Known rows, with every way that one mark hangs from another
U(C N S(H W(Y))): [ 1.18  1.46  0.23 -1.13 -1.05 -0.98 -0.08  1.30 -0.06  0.03 -3.46 -3.27
  0.18  0.88 -0.19 -1.41 -0.44  0.01  0.19 -0.54 -0.34  0.08 -0.56]
S(U(C) W(Y(H))): [-0.17  1.98  0.33 -2.09 -0.07 -1.55 -0.05  1.08  0.03 -0.47 -0.91 -3.00
  0.37  0.59  0.07 -1.60 -0.69  0.48  0.75  0.85 -0.37  0.01 -0.10]
S(W(Y(H))): [-0.41  1.09  0.06 -0.89  0.43 -1.15  0.01  0.51 -0.90 -0.59 -1.46 -2.45
  0.17  0.50 -0.11 -0.65 -0.15 -0.02  0.91  2.32 -0.71 -0.31  0.09]
S(U(C) W(Y)): [-0.17  1.47  0.17 -1.51 -0.80 -1.18 -0.47  0.97  0.09 -0.67 -0.13 -2.20
  0.23  0.59  0.14 -1.26 -0.52  0.50  0.41 -1.27 -0.09  0.37  0.12]
S(U): [-0.45  0.26  0.03 -1.20 -0.30 -0.05 -0.19  0.28  0.43  0.00  0.30  0.47
 -0.16  0.20  0.12 -0.07 -0.41  0.18 -0.11 -0.31  0.39 -0.02  0.07]
C(U(N) W(Y(H))): [-0.18  0.33  0.34 -1.92  1.17 -0.63  0.00  0.07 -0.52 -0.06 -3.99 -1.57
  0.91  0.09 -0.55 -1.66  0.51 -0.29  1.22  2.52 -1.33  0.33 -0.06]
H(Y(W)): [ 0.49  0.56 -0.02 -0.84 -0.74 -0.68  0.30  0.21 -0.78 -0.35 -2.53 -0.48
 -0.02 -0.32  0.05  0.04 -1.16  0.11 -0.06  0.44  0.61  0.34  0.42]
Y(H W): [ 0.29  0.57  0.23 -0.98  0.95 -0.45  0.58  0.03 -0.53  0.13 -3.12 -1.17
  0.29 -0.31 -0.37  0.14 -0.64  0.07  0.34  2.88  0.33 -0.27 -0.08]
U(C S(H)): [ 1.43  0.97  0.30 -0.31 -0.57 -0.45  0.27  0.72  0.41  0.54 -1.56 -2.10
  0.26  0.35 -0.12  0.18 -0.49  0.31 -0.25 -0.10  0.33  0.49 -0.65]
U(N): [ 0.25 -0.03  0.02 -0.42 -0.16  0.26  0.06  0.15  0.29  0.24 -1.26  0.31
 -0.12  0.05 -0.06 -1.11  0.00 -0.27 -0.14 -0.82 -0.45 -0.51 -0.24]
X(H(Y) W): [-0.49 -0.12  0.15 -1.17 -0.75 -0.18 -0.40  0.64 -0.11 -0.28  0.02 -0.57
  0.36  0.05 -0.26  0.50 -1.34  0.33  0.33 -0.86  0.96 -0.65  0.54]
C(U(N) W): [-0.57 -0.39  0.20 -0.88  0.74  0.15 -0.15 -0.18 -0.12  0.06 -3.17  0.43
  0.62  0.01 -0.41 -0.49  0.51 -0.25  0.52  0.77 -0.27  0.48 -0.10]
S(H U W(Y)): [-0.87  0.66 -0.05 -1.69 -0.52 -1.17 -0.41  0.75 -0.71 -0.50 -0.72 -1.91
 -0.44  1.05  0.04  1.09 -0.53  0.02  0.52  0.61 -0.23 -0.10  0.27]
X(H): [-0.62  0.18  0.13 -0.31  0.57  0.00 -0.21  0.43  0.35 -0.27 -0.32  0.04
  0.23  0.05 -0.39  0.91 -0.29 -0.11  0.01  0.15  0.82 -0.48 -0.05]
U(C(W(Y))): [ 0.41  1.07  0.26 -0.06 -0.19 -0.96 -0.27  0.23 -0.27 -0.42 -1.19 -2.12
  0.60  0.07 -0.33 -1.13 -0.03  0.02  0.66 -0.28 -0.82  0.59  0.06]
U(C N S(W)): [ 0.75  1.33  0.22 -0.27 -0.76 -0.30 -0.02  1.08  0.61  0.01 -2.89 -1.37
  0.35  0.47 -0.11 -1.96 -0.53  0.19 -0.19 -0.92  0.68  0.07 -0.68]
S(U(C(W(Y)) N)): [ 0.12  1.19  0.32 -1.72 -0.69 -0.76 -0.41  0.70  0.45 -0.13 -2.17 -1.38
  0.38  0.31 -0.25 -2.24 -0.45 -0.04  0.43 -1.55 -0.93  0.17 -0.11]
C(U W(Y(H))): [-0.49  0.37  0.31 -1.48  1.36 -0.89 -0.01 -0.07 -0.83 -0.25 -2.53 -1.69
  1.01  0.00 -0.50 -0.45  0.47 -0.01  1.32  3.41 -1.00  0.79  0.19]
S(W): [-0.75  0.38 -0.08  0.26  0.13 -0.43 -0.14  0.23 -0.47 -0.54 -0.48 -0.39
 -0.15  0.40  0.02  0.59 -0.14 -0.03  0.22  0.76  0.45 -0.18  0.06]
U(C N): [ 0.89  0.67  0.31 -0.48 -0.43 -0.02  0.19  0.52  0.79  0.35 -1.08 -0.88
  0.21 -0.02 -0.05 -2.17 -0.03  0.06 -0.18 -2.04 -0.35 -0.16 -0.52]

Rows
[-0.39  1.14  0.23 -1.70 -0.52 -0.77  0.02  1.10  0.51  0.15 -1.70 -1.72
 -0.35  1.00 -0.01 -0.13 -0.74  0.11  0.02 -1.29  0.00 -0.57 -0.53]
S(H U(C N) W)
[ 1.06  0.57 -0.03 -1.30 -1.36 -0.31  0.30  0.93 -0.02  0.42 -3.19 -0.82
 -0.37  0.49  0.10 -0.49 -0.96 -0.22 -0.36 -0.18 -0.06 -0.18 -0.41]
U(N S(H(Y)))
[ 0.44  0.67  0.36 -1.95  0.79 -0.50 -0.02  0.39 -0.26  0.11 -5.17 -1.54
  1.20  0.15 -0.66 -1.97  0.20 -0.17  1.00  3.09 -0.81  0.74 -0.34]
C(U(N S) W(Y(H)))
[ 1.89  1.45  0.28 -1.18 -1.22 -1.09  0.63  0.96 -0.33  0.25 -4.03 -2.54
  0.26  0.02 -0.08  0.20 -1.63  0.46 -0.30  0.26  0.92  0.76 -0.26]
U(C S(H(Y(W))))
[ 0.33  0.82 -0.05 -0.59 -0.62 -0.93 -0.26  0.83 -0.87 -0.35 -2.38 -2.42
 -0.04  0.91 -0.13  0.71 -0.35 -0.04  0.43  1.31  0.10  0.32 -0.03]
U(S(H W(Y)))
[-1.00  0.91 -0.18 -1.63 -0.99 -1.16 -0.07  0.93 -0.61 -0.51 -0.82 -0.93
 -0.73  0.96  0.41  1.69 -1.22  0.10  0.11  0.40  0.43 -0.29  0.21]
S(H(Y) U W)
[ 0.00  0.55 -0.03 -1.41 -0.60 -0.95  0.09  0.87 -0.84 -0.24 -2.84 -1.26
  0.26  0.71  0.15  1.24 -0.57  0.30  0.32  1.71  0.98  1.07  0.00]
C(U(S(H(Y) W)))
[ 0.54  0.80  0.31 -1.90 -0.65 -0.35  0.14  0.86  0.92  0.65 -0.98 -1.29
 -0.25  0.55  0.02 -0.66 -0.58  0.09 -0.24 -1.90 -0.34 -0.46 -0.59]
S(H U(C N))
[ 1.14  1.40  0.32 -0.14 -0.53 -0.88 -0.22  0.54  0.00 -0.28 -2.57 -2.33
  0.88  0.12 -0.40 -1.49 -0.42  0.17  0.43  0.10 -0.30  0.99 -0.21]
U(C(W(Y)) S)
[-0.19  1.60  0.10 -2.00 -1.45 -1.25  0.10  1.42  0.19 -0.11 -2.16 -1.76
 -0.53  0.96  0.31 -0.45 -1.31  0.14 -0.04 -1.60  0.05 -0.45 -0.30]
S(H(Y) U(C N) W)
[ 0.95  1.29  0.30 -2.80 -1.36 -0.99  0.48  1.08  0.20  0.35 -3.69 -1.67
 -0.28  0.24  0.05 -0.61 -1.76  0.24 -0.27 -1.37  0.31 -0.10 -0.20]
S(H(Y(W)) U(C N))
[ 0.52  0.05  0.22 -1.75 -0.03 -0.45 -0.23  0.47 -0.52  0.23 -4.75 -1.59
  0.72  0.47 -0.58 -0.28  0.23 -0.28  0.75  1.55 -0.61  0.95 -0.22]
C(U(N S(H)) W(Y))
[ 0.30  0.04  0.28 -1.53 -0.06 -0.43 -0.17  0.15 -0.60  0.22 -0.34 -2.29
  0.59  0.09 -0.35 -1.25 -0.44  0.26  1.02  1.20 -0.88 -0.43  0.37]
X(W(Y(H)))
[-0.17  0.63  0.11 -1.13 -0.22 -0.62  0.17  0.65 -0.42 -0.62 -2.75 -0.43
  0.20 -0.30 -0.32  0.95 -1.50  0.04  0.00  0.52  1.31 -0.12  0.37]
X(H(Y(W)))
[ 0.49  0.79 -0.03 -1.14 -0.77 -0.68 -0.23  1.04 -0.50 -0.06 -3.52 -2.16
 -0.18  0.98 -0.22 -0.45 -0.30 -0.31  0.24  0.48 -0.29 -0.15 -0.29]
U(N S(H W(Y)))
[-0.27 -0.28  0.25 -1.28 -0.20 -0.09 -0.76  0.48 -0.27 -0.28  0.31 -1.53
  0.65  0.11 -0.61  0.03 -0.59  0.22  0.73 -0.77  0.20 -0.50  0.58]
X(H W(Y))
[-0.65  0.58 -0.05 -2.24 -0.76 -0.92 -0.44  0.91 -0.38 -0.26 -2.05 -1.71
 -0.55  1.09 -0.01 -0.09 -0.45 -0.28  0.40 -0.31 -0.56 -0.58  0.00]
S(H U(N) W(Y))
[ 0.10 -0.09  0.23 -0.79  0.40  0.31 -0.18  0.20  0.13  0.24 -4.21  0.26
  0.91  0.03 -0.50 -0.82  0.13 -0.11  0.29  1.26  0.31  0.92 -0.35]
C(U(N S) W)
[-0.28  0.79  0.15 -0.59  0.80 -1.02  0.02  0.07 -0.84 -0.38 -2.17 -1.92
  0.42  0.15 -0.45 -0.57 -0.06 -0.32  1.05  2.86 -1.13 -0.10  0.09]
C(W(Y(H)))
[ 0.92  1.14  0.33  0.03 -0.32 -0.08 -0.04  0.57  0.70  0.27 -3.58 -0.86
  0.65  0.12 -0.49 -1.81 -0.48 -0.06 -0.03 -0.38  0.15  0.25 -0.72]
U(C(W) N S)
[-0.20  0.88  0.34 -1.35 -0.20 -0.58 -0.05  0.64  0.54  0.35 -2.47 -1.23
 -0.10  0.64 -0.35  0.10 -0.65 -0.14  0.16 -0.70 -0.51 -0.46 -0.53]
S(H U(C(W) N))
[ 0.49  0.42 -0.02 -1.22 -0.68 -0.95  0.48  0.33 -1.07 -0.03 -2.83 -1.38
 -0.36  0.05 -0.01  1.46 -1.19  0.00  0.01  0.97  0.45  0.09  0.24]
S(H(Y(W)))
[-0.09  0.61 -0.05 -0.04 -0.16 -0.54  0.00  0.69 -0.56 -0.11 -2.09 -1.49
 -0.19  0.84 -0.15  1.59 -0.48  0.01  0.06  1.71  0.79 -0.02 -0.33]
U(S(H W))
[ 1.25  0.28  0.20 -2.52 -0.74 -0.38  0.47  0.71 -0.56  0.44 -5.83 -0.96
  0.40  0.03 -0.19  0.05 -0.99  0.17 -0.10  1.01  0.78  1.02 -0.17]
C(U(N S(H(Y(W)))))
[ 0.57  1.43  0.47 -1.10  0.36 -1.05  0.21  0.49  0.04 -0.04 -3.24 -2.78
  0.65  0.10 -0.53 -2.66 -0.11 -0.27  0.86  0.87 -1.55 -0.38 -0.45]
U(C(W(Y(H))) N)
